Each row was made from one walk, in order. Every step used is in the known rows, and no mark comes twice. Write each row's walk.
In the rows, 128 means zero.
Known rows
z/t/w/s/f/u: [120 151 144 140 121 114 117 106 107 170  98 141 114 108 125 121 149 164
 125 143 122  97 126 133 135 124 114 206 125 108 154 137 171 150  83 129
 143 105 113 133 145  84 150 127 113 132  83 125  99 167 126 150 124 161
 107]
u/f/s/z: [102 123 153 143  99 118 113 123 122 175 101 134 116 136 125 116 116 114
 153 109 125 105 128 116 121 102 110 148 145  98 148 135 161 129  97 124
 135 114 138 120 142 123 149 123  94 129  88 100 114 178 130 151 128   5
 114]
z/u/w: [ 89 131 141 136 109 132 109 125 113 181 124 125 118 127 123 119 112 179
 146 140 119  85 136 105 119 123  99 144 142  89 158 125 170 140  96 127
 129 126 117 127 133 120 144 100  70 128  91 153 118 163 139 155  97 133
 123]
z/t/w/s: [104 142 141 141 126 124 122 112 101 176  83 138 115 116 132 123 142 157
 130 155 120  68 113 143 124 135 114 169 127 106 156 139 172 155  88 129
 142 102 112 135 142  93 145 143 124 129  86 111 101 157 131 157 137  81
 116]
f/s/z: [111 129 151 140 100 112 113 122 127 171 126 142 125 128 118 117 124 126
 156 130 127  85 132  98 113 105 106 148 146  95 147 132 164 133 102 125
 134 115 139 122 141 131 151 127  89 118  87 123 109 163 131 152 109  66
 113]
z/u/w/s/f: [102 138 143 132 119 124 120 117 126 180 124 129 120 134 136 118 119 194
 135 140 116  84 132 115 132 118  98 151 135  89 176 119 174 146  81 133
 130 152 107 123 133 101 145 106  76 116  85 178 119 183 136 156  88 187
 120]
s/f/u: [126 135 150 136 102 121 117 113 117 167 114 143 117 126 110 116 145 162
 144 132 125 133 146 101 135 111 111 190 125  99 151 122 162 142  98 120
 135 138 129 125 144 113 153  97  92 138  90 138 116 158 127 142 113 200
 108]
w/s/f: [124 142 150 131 116 126 134 114 122 178 117 140 122 126 131 122 139 167
 139 145 121 103 125 120 131 117 108 158 117 101 167 128 165 150  88 125
 136 152 118 126 140 101 147 119 107 126  85 145 118 177 128 148 118 176
 116]
s/z/u/f/x: [106 118 152 144  99 120 139 122 135 171 111 130 115 131 129 110 104 140
 163 114 122  71 124 123 117 112 107 198 134  98 146 126 166 126  91 117
 136 147 123 116 130 116 151 108  37 134  89 113 118 184 140 139 127  48
 112]
f/s/z/u/w/t: [ 88 139 148 139  97 110  96 119 129 179 135 123 123 144 128 118  98 140
 146 139 123  25 138 114 109 111  96 140 149  81 155 127 171 124  91 124
 136 119 129 122 141 153 147 118  53 108  86 150 115 172 138 160  79  69
 108]
t/w/s: [106 138 137 137 119 125 122 123 100 178 111 141 121 126 136 125 138 183
 134 148 123  95 108 132 126 126 112 164 120 107 157 133 168 150  91 128
 144 111 115 134 141 103 146 123 112 127  87 127 106 159 133 154 136  84
 116]
t/w/u: [ 85 135 141 144 109 126 121 120 101 182 121 141 114 124 130 128 122 190
 142 155 121  96 127 101 113 124 113 149 127 105 144 126 167 132  96 125
 144 113 119 131 133 136 150 124 110 142  88 130 110 143 133 161 128 113
 134]
s/f/u/z: [129 140 154 134  94 128 129 116 108 171 104 144 125 128 112 119 132 213
 143 162 123 110 152 104 131 106 103 186 131  99 142 122 156 132 101 117
 136 139 128 120 143 119 149  90 110 145  93 146 108 174 129 138 108 199
 110]
u/w: [107 131 148 136 107 135 105 123 113 180 126 131 114 128 120 123 135 189
 147 141 122  91 142 117 123 116 101 154 136  85 156 127 167 137  99 123
 131 135 126 127 140 131 148 113 118 135  93 144 112 150 141 161 104 115
 117]
t/w/s/f: [108 142 140 136 120 121 125 119 114 179 117 144 120 120 135 124 139 193
 133 145 122 117 108 119 127 122 114 162 119 107 161 127 167 145  81 128
 144 128 109 130 138  96 148 127 104 123  81 142 108 166 126 153 123 167
 114]
f/x: [119 133 147 142 106 127 124 119 115 170 110 143 117 126 120 119 135 182
 161 139 126  94 126 120 118 116 110 196 127  99 144 127 163 138 102 110
 137 157 125 122 134 114 149 109  94 139  88 130 111 150 135 143 139 124
 109]
f/u/r: [129 133 141 138 104 130 122 124 109 172 154 136 114 129 104 118 141 159
 137 127 128 127 147  98 130 119 103 191 141 100 144 124 167 139 100 122
 136 123 136 126 145  97 154 108  94 147  92  96 117 159 137 141 132 121
 114]
u/f: [110 110 147 140 105 131 126 119 108 179  96 136 114 128 125 120 131 147
 151 122 122 125 133 129 127 119 111 160 127 105 147 125 160 137 100 122
 137 135 127 127 141 109 147 114 108 144  88  99 121 163 133 148 135  59
 117]
z/u/w/s/f/x: [109 144 146 135 119 127 116 113 133 178 123 128 121 135 139 117 115 212
 153 142 118  70 128 118 123 116  99 188 132  83 179 123 172 140  82 129
 131 173 103 120 126 101 145  96  66 128  88 175 117 184 140 152 108 188
 108]
s/f: [115 138 148 136 104 128 129 115 123 174 128 140 119 127 118 119 140 169
 146 139 124 127 135 101 123 109 110 152 128 101 154 119 162 142  92 120
 136 142 121 126 139 112 147 119  99 134  90 148 116 158 124 147 115 197
 117]
z/t: [112 126 150 137 113 131 127 111 108 173  91 135 111 114 116 116 139 130
 146 139 120  83 135 128 123 125 109 161 132 100 143 135 165 150  96 120
 134 119 127 127 143 109 147 141 124 136  89 114 106 144 131 150 125 118
 117]
f/s/z/t/w: [ 95 142 149 147 104 110 103 113 113 172 102 136 118 118 125 119 123 119
 140 135 126  70 114 109 113 115 114 151 145  99 139 147 167 133  91 125
 141  72 125 130 142 117 147 150 105 119  85 113  92 163 128 161 136  59
 118]
s/z: [116 129 150 138 101 120 132 124 138 173 132 137 122 128 122 117 137 141
 147 137 127  85 136 116 124 106 108 171 128  97 149 124 163 140  97 120
 133 126 132 124 144 131 152 133  80 129  87 130 111 163 136 150 112  83
 117]
w/u: [101 129 149 139 106 132 126 124 112 177 117 137 117 128 129 123 127 161
 145 156 118  94 146 101 119 123 109 156 129 100 147 127 165 136  99 121
 136 141 128 126 134 136 151 126 109 148  90 133 115 150 137 156 118 121
 131]
f/u/w/s/z/t: [122 140 153 134 121 115 103 115 129 173  94 126 111 117 126 114 142 135
 128 143 122  39 146 150 140 106 101 227 129  88 163 144 174 146  90 125
 128 114 133 122 151 119 151 138 112 132  84 129  97 187 141 160  88  59
 102]
t/w: [101 135 139 142 105 124 117 123 100 176 125 141 118 122 125 124 134 176
 144 138 124 111 117 111 119 125 114 154 134 104 143 130 165 140  98 121
 144 105 118 133 141 115 148 120 111 132  90 126 108 143 130 151 139 110
 122]
t/w/u/f/s/z: [ 85 124 150 151 101 113 110 127 111 182 111 135 120 132 142 124 102 140
 149 132 123  90 123 104 108 111 113 146 140 105 141 134 169 110  91 126
 144  98 130 126 132 137 154 129  95 134  84  98 106 175 131 167 150   8
 131]

Which walk is each row?
[107 140 141 138 117 115 126 125 125 175 113 141 122 129 136 120 134 162
 134 145 125  71 114 129 124 116 112 173 119 102 155 139 167 143  84 127
 143 104 125 131 150 114 150 144  97 123  84 127 103 171 134 154 126  50
 116]
t/w/s/z
[109 131 151 136  96 139 135 121  98 182  94 139 127 135 127 124 114 213
 145 183 118  62 150 102 116 117 104 148 134  98 142 133 160 125 104 121
 133 137 126 120 134 148 150 120 125 150  94 138 114 158 137 152 113 123
 131]
w/u/z
[ 89 139 145 148 117 128 119 115  95 180  90 135 112 112 130 125 124 159
 132 157 119  67 132 114 112 129 112 158 132 103 136 140 173 133  92 123
 144  98 118 132 133 123 149 142 121 145  88 117 100 141 130 164 128 110
 133]
z/t/w/u
[107 133 144 145 112 115 125 116 122 174 107 139 115 110 125 118 134 133
 137 140 125  58 121 126 119 115 114 170 136 101 138 138 168 137  90 122
 143  82 120 131 147 118 150 158 105 125  83 110  91 153 130 157 126  79
 121]
s/z/t/w
[ 88 121 150 153 116 126 122 112  96 182  76 131 109 116 141 121 114 165
 153 137 119  70 122 133 112 126 116 195 124 106 136 135 170 125  93 121
 146 122 113 128 123 115 151 129 120 158  88  86 101 156 133 158 169  65
 129]
z/t/w/u/f/x
[104 135 141 143 113 124 120 115 100 174  94 136 112 111 122 122 138 145
 137 143 121  80 120 128 118 126 116 160 130 103 136 138 166 147  94 121
 143  86 114 135 142 104 147 135 118 133  87 115  98 138 127 157 140 111
 118]
z/t/w
[132 151 154 131 111 126 128 105 109 172  70 142 125 117 124 118 138 183
 128 171 117  65 147 135 140 114 107 206 125 100 153 142 163 143  90 122
 132 133 124 123 144  94 148 114 131 136  88 134 100 180 130 140 114 172
 110]
w/s/f/u/z/t
[123 136 148 134  93 129 123 123  95 171  93 145 123 130 107 119 129 198
 142 167 123  96 154 116 131 111 107 192 135  99 138 126 157 135 109 112
 133 123 133 124 147 124 148  89 108 147  95 129 105 158 139 136 112 119
 108]
f/u/z
[116 145 143 140 118 114 120 118 110 174 110 144 120 122 126 123 145 192
 131 142 124 126 123 117 138 119 112 199 122 108 161 131 172 144  88 128
 143 117 116 132 142  93 151 103  95 128  86 142 105 168 126 148 132 165
 105]
t/w/s/f/u
[ 93 134 141 133 103 128 109 116 115 181 124 121 119 138 131 119 114 177
 137 146 118  35 143 123 116 123  99 150 131  87 153 122 173 135  94 123
 134 139 117 125 142 145 145 114  70 127  90 155 122 151 141 159  93 115
 113]
z/u/w/t
[109 143 143 139 125 122 128 104 109 177  97 140 116 114 136 123 145 163
 122 150 120  88 117 127 127 128 115 163 123 102 155 140 170 148  78 130
 142 116 101 136 141  89 146 145 121 124  83 129 103 170 122 156 127 161
 117]
z/t/w/s/f
[104 136 148 135 106 127  97 113 117 184 118 126 114 138 128 125 130 184
 131 150 124  49 146 136 118 115 102 158 122  88 153 120 170 135 101 119
 136 140 124 127 149 152 146 129 101 133  88 138 114 149 138 167 101 100
 114]
u/w/t
[124 126 150 138 112 120 129 115 134 169  98 135 113 112 122 114 138 109
 141 137 125  52 133 127 124 115 108 172 134  96 141 137 166 145  93 119
 136 111 132 124 146 127 148 149 106 129  86 115 104 167 130 152 106  88
 115]
s/z/t
[110 140 147 142 105 133 124 114  90 179  78 142 119 117 123 123 125 198
 135 171 121  60 124 124 116 126 113 152 136 100 131 143 159 130  96 119
 139  90 118 131 143 111 141 134 139 137  91 121  94 151 129 151 130 111
 122]
u/z/t/w
[109 143 141 141 118 116 125 114 115 178 118 144 120 126 139 121 137 219
 148 140 124  99 105 124 121 118 114 195 116 102 162 127 168 137  86 122
 144 147 107 128 131  97 147 112  96 131  83 145 101 167 129 149 145 171
 104]
t/w/s/f/x
[111 133 151 133 125 120 113 114 137 177  95 125 114 122 136 115 136 139
 132 145 121  31 137 152 129 112  99 184 132  84 166 138 173 146  84 127
 129 127 125 121 147 120 147 159 121 125  82 132 101 183 141 169  98  52
 116]
u/w/s/z/t
[101 139 144 149 111 122 132 118 127 182 147 130 116 119 129 120 122 141
 126 140 126  55 128  93 111 118 110 166 146 102 137 135 172 119  81 126
 142  88 119 129 136 120 150 171 114 141  85  90 100 171 132 172 129  76
 133]
s/z/t/w/u/r
[ 81 134 150 152 109 112 106 114 110 177  98 136 117 121 134 123 107 127
 143 144 123  46 129 101 109 117 112 147 139  99 139 147 172 124  89 129
 143  81 124 127 133 139 152 152 111 130  85 116  97 167 129 167 124  54
 131]
f/s/z/t/w/u
[ 94 133 146 136 100 120 109 119 143 178 134 122 123 141 132 115 108 151
 132 145 123  20 140 125 114 112  98 160 133  81 150 121 172 132  87 121
 138 128 123 123 145 158 147 129  46 117  86 155 117 173 140 160  74  85
 110]
s/z/u/w/t
[114 131 151 136 102 137 131 114 103 177  74 140 118 120 121 120 127 174
 147 170 119  57 139 124 124 121 107 154 134  97 136 138 157 136 102 116
 133 119 126 123 147 117 145 135 130 140  92 120 104 157 132 146 130 119
 120]
u/z/t
[ 89 135 149 143 100 114  95 127 125 176 138 124 124 138 126 115  97 144
 155 130 123  69 133  97 114 109  99 133 155  81 160 128 171 130  94 128
 128 114 129 122 134 134 148 111  60 116  87 155 115 178 138 155  91  80
 119]
f/s/z/u/w
[ 93 118 140 140 111 114 134 128 123 177 113 130 121 134 143 117 111 143
 138 123 119  73 107 135 124 121 111 168 131 109 156 132 170 136  77 133
 146 108 114 132 136 102 148 126  52 118  85 111 116 193 135 147 132   7
 118]
t/w/s/z/u/f
[119 132 149 133 114 119 132 126 135 172 117 139 123 134 134 116 138 138
 143 142 123  67 127 133 131 108 105 181 121 100 165 127 167 147  89 124
 135 136 133 124 148 120 151 144  87 120  83 131 110 181 137 152 110  60
 113]
w/s/z
[113 127 138 137 105 133 140 126 113 178 164 130 120 132 115 117 117 155
 142 131 123 114 132  84 116 125 105 142 147 102 146 126 170 141  91 127
 133 124 119 126 134  92 147 121  67 129  93 107 126 161 138 143 123 124
 120]
z/u/r
[117 146 151 135 100 118  95 113 121 174 122 131 116 134 120 120 137 194
 122 144 124  78 157 122 129 104 103 197 121  86 153 118 172 131  97 116
 136 145 125 124 149 140 150  99  92 134  88 152 112 157 130 161  92 186
 104]
s/f/u/w/t
[111 121 147 141 111 119 141 123 137 171 105 129 123 138 142 110 109 140
 159 118 119  54 116 143 124 116 106 211 130 101 163 131 169 134  84 124
 137 157 123 118 130 103 150 118  47 127  83 116 117 197 144 138 136  32
 111]
w/s/z/u/f/x
[ 88 119 144 143 101 129 115 120  95 181 103 133 118 132 122 119 100 126
 158 113 120 114 124 105 115 122 108 127 151 104 147 133 167 132  98 128
 133 119 125 125 129 101 146  93  67 125  90 110 122 165 131 142 137  57
 124]
z/u/f/s
[121 155 144 135 106 121 123 120  96 177  90 147 125 126 127 123 130 238
 127 170 122  94 128 119 134 117 111 195 123 108 152 135 160 137  92 125
 142 119 115 128 147 103 147  95 119 135  88 147 101 171 129 141 123 164
 102]
t/w/s/f/u/z
[111 138 146 130 123 128 107 123 112 181 112 131 118 132 131 123 138 195
 143 145 120  83 133 137 135 118  99 165 131  88 171 129 171 148  95 123
 129 142 126 125 142 119 148 122 124 129  86 146 112 162 143 161 113  93
 115]
u/w/s
[135 139 146 136 100 125 125 116 119 170 151 137 118 128 106 117 144 169
 139 124 128 149 143  85 132 109 106 188 138  99 151 120 168 134  92 122
 134 136 125 124 141  91 152 109 102 142  89 113 120 167 132 145 117 194
 108]
s/f/u/r
[ 98 139 143 144 100 136 128 127  92 184  97 142 121 129 136 129 107 236
 145 185 119  70 134  99 115 123 110 142 133 103 136 134 160 122 101 122
 144 107 115 127 132 143 148 119 131 149  93 133 106 159 132 156 120 115
 134]
t/w/u/z
[ 96 138 140 148 114 130 127 114  97 184 129 129 110 120 127 125 126 162
 133 147 123  76 128  93 112 128 112 149 143 108 138 137 175 128  89 129
 141  93 114 131 133 110 149 157 130 150  89  87 108 154 133 171 138 111
 135]
z/t/w/u/r
[ 89 127 149 150 107 116 106 118 110 179  77 135 113 116 126 117 116 112
 147 114 126  87 111 127 113 111 117 154 147 100 139 145 167 121  92 126
 142  74 122 129 140 108 149 140 110 127  85  80  95 169 128 157 145   4
 121]
u/f/s/z/t/w
